What can hang from each mark
Z_470: Z_910
Z_891: Z_910
Z_115: Z_660 Z_821 Z_910
Z_660: Z_115
Z_910: Z_115 Z_470 Z_891
Z_412: Z_115
Z_821: Z_115 Z_904
Z_904: Z_821

Each row was made from one small tree. The marks that hang from a mark follow it in brackets, in the order of their numbers. Every link used is in the known rows. Write each row's tree.
Known rows
Z_821[Z_904]: [ 3.22  0.48 -0.03  1.06  0.29 -0.05  4.46 -2.04  3.80 -0.44 -0.15 -1.99
  1.41  0.79  0.46 -3.57 -2.05  3.13  0.05 -0.01  2.43]
Z_904[Z_821[Z_115]]: [ 2.26 -0.70  0.69  0.17 -0.09 -0.08 -0.02 -2.31  1.85  4.66  1.46 -3.80
  1.89  0.22 -0.10  0.76 -2.94 -0.91 -2.88  0.31  0.45]
Z_821[Z_115[Z_660 Z_910[Z_470]] Z_904]: [-1.25 -0.19 -2.58  1.59 -1.53  1.26  0.08 -0.14 -5.48  0.80 -0.59  2.46
  0.04  0.12 -0.35 -2.30 -0.22  3.05  0.53 -0.30  4.67]
Z_891[Z_910[Z_115 Z_470]]: [-0.30  1.70  1.18  0.12 -0.62 -1.03 -2.75 -4.63  1.63  1.92  0.16 -3.56
 -0.87 -5.51 -0.39  0.78  5.10 -0.42  3.66 -1.38 -1.98]
Z_821[Z_115 Z_904]: [ 2.55 -0.56 -0.67  1.95  0.31 -0.17  0.72 -1.80  2.48  3.32  0.09 -2.90
  2.04  2.42  1.39 -1.77 -2.95  2.08 -0.71 -0.16  4.99]
Z_412[Z_115[Z_821 Z_910[Z_891]]]: [ 0.16 -1.74  1.20  0.19  1.10 -0.60 -3.72  3.64  1.73  1.58 -0.36 -0.07
 -0.53  0.76  0.29  2.38 -2.73 -2.26  0.60  0.64 -2.02]
Z_660[Z_115[Z_910[Z_470 Z_891]]]: [-1.85  0.09 -0.17  0.21 -1.24  0.33 -3.28  3.49 -1.52 -3.79 -0.19 -1.70
 -1.76 -2.24 -4.07  0.73  3.20 -1.22  3.99 -0.50 -3.32]
Z_904[Z_821[Z_115[Z_660 Z_910]]]: [-0.60 -0.92 -0.81 -0.26 -0.89  1.76  0.98 -0.93 -3.22  3.42  1.30  1.24
  0.43  1.44 -0.66 -0.08 -2.52  0.19 -3.36  0.04  1.40]
Z_412[Z_115[Z_660]]: [ 4.59 -0.96 -0.06  1.10  0.81 -0.11  2.66 -2.09  0.68  3.27 -0.36 -0.39
  1.68 -1.02  1.55 -3.73 -1.55 -2.25 -2.01 -2.15  1.14]
Z_910[Z_115 Z_470 Z_891]: [-1.73  0.78 -0.10 -0.06 -0.23 -1.36 -0.83 -0.75  2.26  0.25  0.17 -4.13
 -2.31 -4.14 -2.84  1.49  2.69 -1.59  4.87 -1.21 -1.99]
Z_115[Z_821[Z_904]]: [ 2.21  0.66  0.94 -0.14  0.97 -0.56  2.42 -1.41  3.48 -1.98 -0.43 -0.85
  1.21  0.70  2.82 -1.10 -1.84  2.60 -1.75  0.85  1.83]
Z_412[Z_115[Z_660 Z_821[Z_904] Z_910]]: [ 1.47 -1.25 -0.12  1.41  0.49  0.59  1.79  0.69 -1.76  0.49 -0.59  3.11
  0.74 -0.16  2.62 -3.13 -1.30  1.67 -2.70  0.85  3.18]
Z_910[Z_115]: [ 1.92  1.06  0.88 -0.29  0.06 -0.12  2.17 -3.34  3.45  2.35  0.64 -2.94
 -0.23 -2.15 -0.65 -0.05 -0.25 -1.78  1.13 -3.16  0.79]
Z_910[Z_115[Z_660] Z_470 Z_891]: [-2.29  0.67 -1.31 -0.16 -0.71 -0.83  1.58 -1.53 -0.44 -1.40 -0.43 -1.74
 -2.40 -3.78 -1.47  0.12  3.45 -1.20  3.10 -1.32 -1.42]
Z_470[Z_910[Z_115[Z_660 Z_821]]]: [ 0.03  2.12  0.87 -1.44  1.00 -0.76  1.99 -2.91  0.58 -0.64  0.22  2.47
  2.47  0.91  1.65  0.87  3.65 -1.33 -2.98  0.10 -1.46]
Z_660[Z_115[Z_821 Z_910[Z_470]]]: [-0.31  1.51  1.47 -0.62 -0.10  0.39 -3.60  1.53 -3.08 -4.12 -0.14  1.44
 -0.91 -3.98 -1.09  1.75  3.56 -1.54  1.18 -0.86 -2.27]
Z_904[Z_821[Z_115[Z_660 Z_910[Z_891]]]]: [-2.78 -1.87 -1.04 -0.26 -0.75  0.73 -0.41  1.53 -1.90  1.89  1.49 -0.11
 -0.89  3.18 -1.13  1.55 -2.12  0.43 -1.61  1.95 -0.38]
Z_904[Z_821]: [ 2.60  0.25  1.26 -0.80  0.32 -0.02  3.41 -2.52  2.89  1.31  1.35 -2.97
  1.06 -1.19 -0.97 -1.02 -2.23 -0.11 -2.19  0.44 -1.69]
Z_660[Z_115]: [ 3.71  0.64  1.34  0.31  0.24  0.47  0.71 -1.22  2.75 -2.02  0.24 -3.26
  1.48 -0.84 -0.52 -1.19  1.61 -1.95 -0.28 -2.15 -0.62]
Z_821[Z_115[Z_910] Z_904]: [ 1.01 -0.76 -0.76  1.75 -0.66  1.09 -0.06  0.50 -0.27  3.17  0.27 -0.02
  1.00  3.14 -0.23 -0.96 -3.46  2.57  0.03 -0.39  5.04]

Which tree is each row?
[-1.95 -0.56  0.38 -0.19  0.27 -0.08 -0.08  2.88  2.08 -3.55 -0.34  0.60
 -1.06  3.19  0.49  0.95 -2.06  3.44  0.87  2.52  0.56]
Z_115[Z_821[Z_904] Z_910[Z_891]]
[ 0.30  0.32  0.90  0.90 -0.48  0.59 -0.15  2.00  0.44 -4.67 -0.32  0.70
  0.61 -0.09  0.45 -0.68  1.63  2.00 -1.02  1.08  1.96]
Z_660[Z_115[Z_821[Z_904] Z_910]]
[ 0.62 -2.01 -0.75  0.67 -0.14  0.19  0.24  2.45 -0.58  1.66 -0.36  1.04
 -0.72  1.52 -0.90 -1.73 -1.86 -1.49  0.34 -0.37 -0.52]
Z_412[Z_115[Z_660 Z_910[Z_891]]]
[-1.75  1.15  0.86 -0.33  0.28 -2.16  0.34  0.68  5.03 -2.04  0.42 -1.50
  1.79  1.94 -0.12  1.38  3.20  1.91 -0.43  4.06 -0.91]
Z_470[Z_910[Z_115[Z_821[Z_904]] Z_891]]
[-1.08  1.14 -0.48 -0.90  0.24 -1.23  2.23 -1.25  2.39 -0.63  0.37  0.11
  1.51  2.68 -1.59 -0.37  3.26 -1.08 -0.40  1.01 -2.01]
Z_470[Z_910[Z_115[Z_660] Z_891]]
[-1.84 -1.33 -1.27  0.46  0.04  0.92 -1.26  1.78 -1.54  1.00 -0.33  1.01
 -0.80  5.16 -0.20  1.21 -2.72 -0.46  0.85 -0.83  1.48]
Z_821[Z_115[Z_660 Z_910[Z_891]]]
[-1.77  0.42 -0.50 -0.81 -0.69  0.24 -1.68  2.11 -1.00 -1.34 -0.50 -0.26
 -2.28 -0.46 -3.30  1.03 -0.88  0.26  4.71 -0.42 -2.43]
Z_115[Z_910[Z_470 Z_891]]
[-1.37 -1.59 -1.23  1.62 -0.81  0.38 -1.57  2.85  1.19  1.42  0.33 -1.52
 -0.16  4.67 -0.85  0.07 -3.25  2.71  1.47  1.39  3.18]
Z_821[Z_115[Z_910[Z_891]] Z_904]
[ 0.59  0.53  0.81 -0.24  0.38  0.64  1.60  0.70  0.60 -1.93 -0.20  2.11
 -0.22  1.72  1.17 -0.49 -2.18  3.41 -0.45  0.83  2.14]
Z_115[Z_821[Z_904] Z_910]
[-2.81  0.61  0.74 -1.03 -0.51 -0.28 -5.14  3.99 -1.44 -5.60 -0.36 -0.21
 -1.99 -2.37 -1.92  3.35  3.73 -1.80  2.64  0.97 -4.16]
Z_660[Z_115[Z_821 Z_910[Z_470 Z_891]]]
[-2.46  1.08  0.79 -1.12  0.22 -1.95 -2.79 -0.46  1.92 -1.40 -0.24 -2.87
 -2.33 -4.57 -0.41  4.06  2.89 -1.90  3.24 -0.09 -2.80]
Z_910[Z_115[Z_821] Z_470 Z_891]
[ 3.58 -0.65  0.89  0.48  1.62 -0.52  0.85 -1.70  0.56  1.80 -0.70  0.82
  1.82 -1.43  3.77 -1.19 -1.21 -2.69 -3.40 -1.22  0.16]
Z_412[Z_115[Z_660 Z_821]]
[ 0.94 -0.03 -0.05 -0.07  0.08  0.40 -1.95  0.51 -4.89  0.85 -0.77  3.75
 -0.16 -4.40  0.98 -0.32  0.49 -2.10 -0.55 -1.10 -1.04]
Z_412[Z_115[Z_660 Z_821 Z_910[Z_470]]]
[-0.40  0.18 -0.31 -0.29  0.16  1.37  3.43 -0.17 -1.47 -3.27 -0.89  4.54
 -0.27  2.17  2.70 -1.87 -1.13  3.88 -2.12  0.68  3.07]
Z_115[Z_660 Z_821[Z_904] Z_910]
[-0.58 -1.31 -1.77  0.91 -0.50  0.08 -1.57  2.47 -3.42  1.27 -0.49  0.88
 -1.45 -2.24 -2.15 -1.56  0.60 -1.52  2.02 -0.14 -1.71]
Z_412[Z_115[Z_660 Z_910[Z_470 Z_891]]]
[-3.36  0.29 -0.40 -1.76 -0.07  0.22 -1.63  2.12 -3.44 -4.64 -1.50  2.95
 -2.74 -0.35  0.41  2.27  0.72  0.15  1.86  0.66 -2.81]
Z_115[Z_660 Z_821 Z_910[Z_470 Z_891]]
[-1.73  1.91  1.20 -0.99 -0.20 -1.12 -2.43 -4.49 -0.74 -1.37 -0.66  0.19
 -1.17 -5.64  3.07  2.16  6.55 -0.41  0.91 -0.84 -2.29]
Z_891[Z_910[Z_115[Z_660 Z_821] Z_470]]
[-0.12  1.91 -0.11 -0.15  0.63 -1.19  3.74 -2.53  1.01 -1.81  0.13  2.31
  3.01  1.07  2.00 -1.59  3.80  2.43 -3.66  2.17  1.54]
Z_470[Z_910[Z_115[Z_660 Z_821[Z_904]]]]
[ 3.02 -1.01 -0.31  0.89  0.03  1.21  1.63 -0.13 -1.98  3.14 -0.19  2.39
  0.52 -0.05  0.23 -3.10 -2.28 -1.61 -0.89 -2.23  1.08]
Z_412[Z_115[Z_660 Z_910]]
[ 0.06  0.62  0.32 -1.63  0.92  1.36  1.65 -0.55 -2.00 -2.66 -0.62  4.63
 -0.54  2.08  2.01  0.59 -1.61  0.09 -1.44 -1.28  0.10]
Z_115[Z_660 Z_821 Z_910]
[ 1.42 -0.58 -0.37 -0.10 -0.09  0.22  2.16 -3.07 -0.69  3.32  1.00 -1.63
  1.50  0.49  1.06 -0.78 -1.75 -0.55 -4.43  0.13  1.01]
Z_904[Z_821[Z_115[Z_660]]]
[ 0.30 -0.40 -1.21  0.25 -0.49  1.74  0.04 -0.66 -3.05  2.64 -0.02  2.46
  0.38  3.45  0.46  0.13 -2.89 -0.47 -0.82 -2.41  2.75]
Z_821[Z_115[Z_660 Z_910]]
[-0.48  1.28  0.62 -0.81  0.48 -1.62  0.32 -0.46  4.65  0.98  0.54 -2.49
  1.36  2.15 -2.59  1.21  2.38 -1.54  1.01  1.12 -2.83]
Z_470[Z_910[Z_115 Z_891]]
[-0.39 -1.54 -0.02  0.09  0.78 -0.23 -1.45  2.94 -0.50  0.24 -0.60  1.99
 -0.60  1.05  1.51  0.73 -1.62 -1.86 -0.96  0.25 -1.22]
Z_412[Z_115[Z_660 Z_821 Z_910[Z_891]]]
[-3.28 -0.80 -0.66 -0.39 -1.34  0.00 -4.52  2.50 -2.36  2.93  1.53 -2.25
 -1.52 -1.39 -3.48  2.87 -1.01 -0.50  1.18  1.89 -2.17]
Z_904[Z_821[Z_115[Z_910[Z_470 Z_891]]]]
